Each row was made from one small tree. Brackets hold a mark, then the marks that hang from it, in the order of their numbers. Every link used is in the known rows. Write each row's tree.
Known rows:
(J62 J545 J751): [ 0.691  0.972  2.500  0.007 -0.260 -0.128 -1.968 -0.381 -1.438 -5.979
 -0.722  0.054 -1.895 -1.029  0.445 -1.258 -1.220  3.099 -0.180]
(J452 J475 (J540 J751) J837): [ 0.887  0.498 -0.440  0.761  1.380  0.204 -0.306  1.958  1.017  1.965
  0.795 -0.868 -0.505  0.212  0.296  1.149  0.312 -0.684 -0.408]
(J954 (J452 J475)): [-4.539  3.164 -0.083 -0.503 -0.161 -0.084 -1.284  0.495 -0.164  0.840
 -0.446  2.357  0.435 -0.694  0.774  0.133  1.409  1.739 -0.016]
(J751 (J62 J545) (J540 (J452 J475))): [-0.254 -1.437  0.562 -0.631 -0.963  0.314  1.297 -1.035 -1.148 -3.077
 -0.303 -2.055 -0.808 -0.436 -1.814  0.284 -0.358 -1.511  1.128]
(J475 (J452 J837)): [-2.252  0.572  1.202  0.286 -0.403 -0.187 -0.767  0.285  1.260  0.492
 -0.587  1.633  1.554  0.351  1.142 -1.034 -1.672 -1.389 -0.542]
(J725 J954): [-3.072  1.005  0.032  0.724  0.362 -0.903 -1.079 -0.017  0.324  0.272
  0.906  0.752  0.663 -1.537 -0.964 -1.644  2.334  2.667 -0.045]
(J540 (J452 J837) (J751 J62)): [ 2.096 -1.285 -1.298 -0.247  0.645  0.145  5.145  0.188  1.157  0.127
  1.329 -0.307  0.316  0.399 -2.215 -0.151 -0.401 -1.948  0.379]
(J62 J545 (J751 (J540 (J452 J475 J837)))): [ 2.269 -0.770  1.458 -0.065 -1.451 -0.495 -4.051 -1.807 -1.953 -1.407
 -1.011 -1.703 -0.364  1.305  1.912 -0.272 -2.596 -0.435  0.476]
(J540 (J452 J475)): [-3.969  1.931  2.134  0.603 -0.552  0.141  0.487 -0.298  0.002  1.290
  0.745  0.389 -0.052 -0.532  0.025 -0.176  1.184  0.424  0.157]
(J837 (J452 J475 (J540 (J751 J62)))): [ 0.801 -0.703 -1.972 -0.326  0.761  2.138  4.493  1.029  1.517 -0.582
  0.535 -3.290 -1.987 -1.029 -1.131  1.684  3.175  0.242 -0.181]
(J725 (J954 (J452 J475 J540 J837))): [-2.427 -0.106 -3.359  0.093  0.474 -0.753 -3.973  1.464 -0.006  5.624
  0.673  3.001  1.007 -0.989  1.534  0.766  0.624 -0.058 -0.400]
(J62 J545 (J751 (J540 J452))): [ 2.542 -1.074  2.334  0.138 -1.280 -0.694 -2.222 -2.039 -2.097 -3.845
 -1.074 -1.075 -0.298  0.654  0.802 -1.081 -0.521  2.084  0.221]
(J540 J452): [-2.679  0.877  2.226  0.836 -0.441 -0.142  1.018 -0.298  0.121  0.652
  0.475  1.364  0.249 -0.419 -0.537 -0.990  1.019  0.963 -0.099]
(J954 (J452 J540) J725): [-1.434  1.154 -1.726  0.014  1.176 -0.550 -2.680  0.566  0.722  3.293
 -1.208  5.483  0.413 -0.504  0.284  0.602 -0.154  1.974 -0.361]
(J62 J545 (J751 J540)): [ 2.536 -0.253  1.792 -0.207 -0.764 -0.474 -3.601 -1.638 -1.834 -6.064
 -1.773 -1.531 -0.660  0.437  0.527 -1.355 -0.432  3.186  0.078]
(J540 (J452 J475 J837) (J751 (J62 J545))): [ 1.229 -1.168 -0.290 -0.587  0.463  0.338  3.484  0.975  0.012 -1.840
  1.479 -1.613 -0.877 -0.732 -1.631  1.026 -2.719 -3.538  0.899]
(J62 J545): [-1.865  0.917  2.650  0.367 -0.002 -0.038 -1.120  1.004 -0.475 -4.062
 -0.209  0.374 -1.228 -1.590 -0.936 -0.802 -1.252  1.068 -0.003]
(J475 (J452 (J540 J751) J837)): [ 1.537 -0.969 -0.219  0.657  1.164 -0.283  0.841  1.699  1.678  1.491
  0.266  0.752  1.230  0.663  1.414  0.414 -0.591 -1.481 -0.944]
(J545 (J62 (J751 (J540 (J452 J475 J837))))): [ 1.892  1.845  0.748 -0.901 -1.183  0.375 -3.371 -1.946 -2.157  1.021
 -1.235 -1.647 -0.462  2.014  1.432 -0.177 -1.564 -0.011  0.059]
(J540 J452 J751): [ 0.157  0.776  1.603  0.737  0.610 -0.399  3.027  0.147  0.567  0.251
  1.259 -0.047  0.952 -0.013 -0.834 -0.501  1.703  1.172 -0.016]
(J475 (J452 J540 J837)): [-0.987 -0.821  0.302  0.751  0.036  0.055 -1.098  1.058  1.281  1.905
 -0.596  2.027  0.772  0.257  1.514  0.045 -1.361 -1.602 -1.090]

Which tree is each row?
[-0.168 -1.328 -1.261 -0.487 -1.024  0.339  1.230 -1.391  0.147  1.085
 -0.329 -1.381  0.564  1.277 -1.506  0.104 -0.001 -2.533  0.762]
(J751 J62 (J540 (J452 J475 J837)))
[ 1.817 -1.581 -1.142 -0.485  0.647  2.043  3.340  1.570  0.544 -3.117
  0.393 -3.890 -2.895 -1.923 -1.069  1.938  0.743 -0.725  0.067]
(J837 (J452 J475 (J540 (J751 (J62 J545)))))
[-1.063 -0.456 -0.331 -0.525 -0.939  0.326  2.424 -1.840 -0.135 -0.570
 -0.300 -1.538  0.046  0.447 -1.790 -0.111  2.194 -0.442  0.857]
(J751 J62 (J540 (J452 J475)))
[-3.176  1.204  1.367  0.612 -0.655  0.054 -0.746  0.047  0.291  2.942
  0.689  0.605  0.287  0.227  0.535  0.038 -0.919 -1.640  0.116]
(J540 (J452 J475 J837))
[-0.294  1.089  0.764  0.522  0.421 -0.212  1.057  0.566  0.676  2.716
  1.466 -0.751  0.883  0.626  0.309  0.332 -0.268 -1.476  0.226]
(J540 (J452 J475 J837) J751)
[ 1.603 -1.228 -3.964  0.295  1.702 -1.399 -1.678  1.921  0.576  4.566
  1.209  2.537  1.839 -0.374  0.697  0.359  1.193  0.671 -0.670]
(J725 (J954 (J452 (J540 J751) J837)))
[-2.493  0.459 -2.652 -0.193  0.156 -1.354 -3.291  0.622  0.128  3.713
  0.304  3.403  2.242 -0.606  0.471 -1.087  0.132  0.692 -0.126]
(J725 (J954 (J452 J837)))
[ 0.523 -0.173 -1.080 -0.415  0.513  0.424  4.459  0.206  1.028  0.749
  1.486 -1.181  0.079  0.150 -1.539  0.609 -0.171 -2.570  0.618]
(J540 (J452 J475 J837) (J751 J62))
[ 1.676 -0.523 -4.193 -1.067  1.356  0.491  2.427  1.875  0.828  1.562
  0.306  1.114 -0.310 -0.136 -0.428  1.847  0.356 -1.456 -0.163]
(J954 (J452 J475 (J540 (J751 J62)) J837))
[ 0.304 -1.137  0.654  0.645 -1.076 -0.587 -1.584 -1.061  0.062  2.672
 -0.240 -0.016  1.684  1.972 -0.134 -1.086 -0.408 -0.940  0.133]
(J751 (J540 (J452 J837)))
[ 2.470 -2.458 -0.368 -0.462  1.300  0.353  4.553  1.807  0.664 -4.622
  0.312 -0.342 -0.854 -1.615 -1.020  0.963 -0.882 -1.437 -0.317]
(J475 (J452 (J540 (J751 (J62 J545)))))
[ 1.795 -0.555  0.277 -0.682  1.118  0.329  4.222  1.260  0.154 -6.209
  0.490 -1.423 -1.467 -1.681 -2.903 -0.080 -0.478  0.113  0.525]
(J540 (J751 (J62 J545)))
[ 1.360  0.127  0.443  0.047 -1.406 -0.431 -2.904 -2.488 -1.036  1.035
 -0.949 -1.321  0.646  2.272  1.778 -0.649 -0.073  0.544  0.207]
(J62 (J751 (J540 (J452 J475 J837))))
[ 0.405  0.822  1.467  0.079 -1.270 -0.342 -1.719 -2.895 -1.314 -0.624
 -0.908 -1.593  0.324  1.418  1.397 -0.664  2.073  2.519  0.240]
(J62 (J751 (J540 (J452 J475))))
[ 2.859 -0.965  0.375  0.257 -1.254 -0.666 -2.435 -2.540 -0.889  0.352
 -1.065 -0.375  1.046  2.354  1.216 -1.324 -0.260  1.071 -0.147]
(J62 (J751 (J540 (J452 J837))))
[-2.638  0.727  0.567  0.827 -0.414  1.795 -1.039  0.799  0.830  1.668
 -0.166 -1.468 -1.750 -0.864  0.944  0.890  2.338  1.093 -0.664]
(J837 (J452 J475 J540))
[ 3.404 -3.224 -1.126 -0.471  1.107  0.295  3.272  2.115  1.004 -3.071
  0.296 -0.135 -0.409 -0.839 -0.707  1.087 -3.017 -3.598 -0.360]
(J475 (J452 (J540 (J751 (J62 J545))) J837))
[-3.035  2.389 -1.512 -0.246  1.117 -0.285 -3.371  0.493  0.509  3.929
 -0.988  4.467  0.093 -0.634  0.943  1.201 -0.093  1.473 -0.035]
(J954 (J452 J475 J540) J725)
[ 2.204  1.580  1.603 -0.737 -1.021  0.188 -1.630 -2.456 -2.288 -1.326
 -1.284 -0.878 -0.404  1.337  0.328 -1.066  0.574  2.644 -0.233]
(J545 (J62 (J751 (J540 J452))))
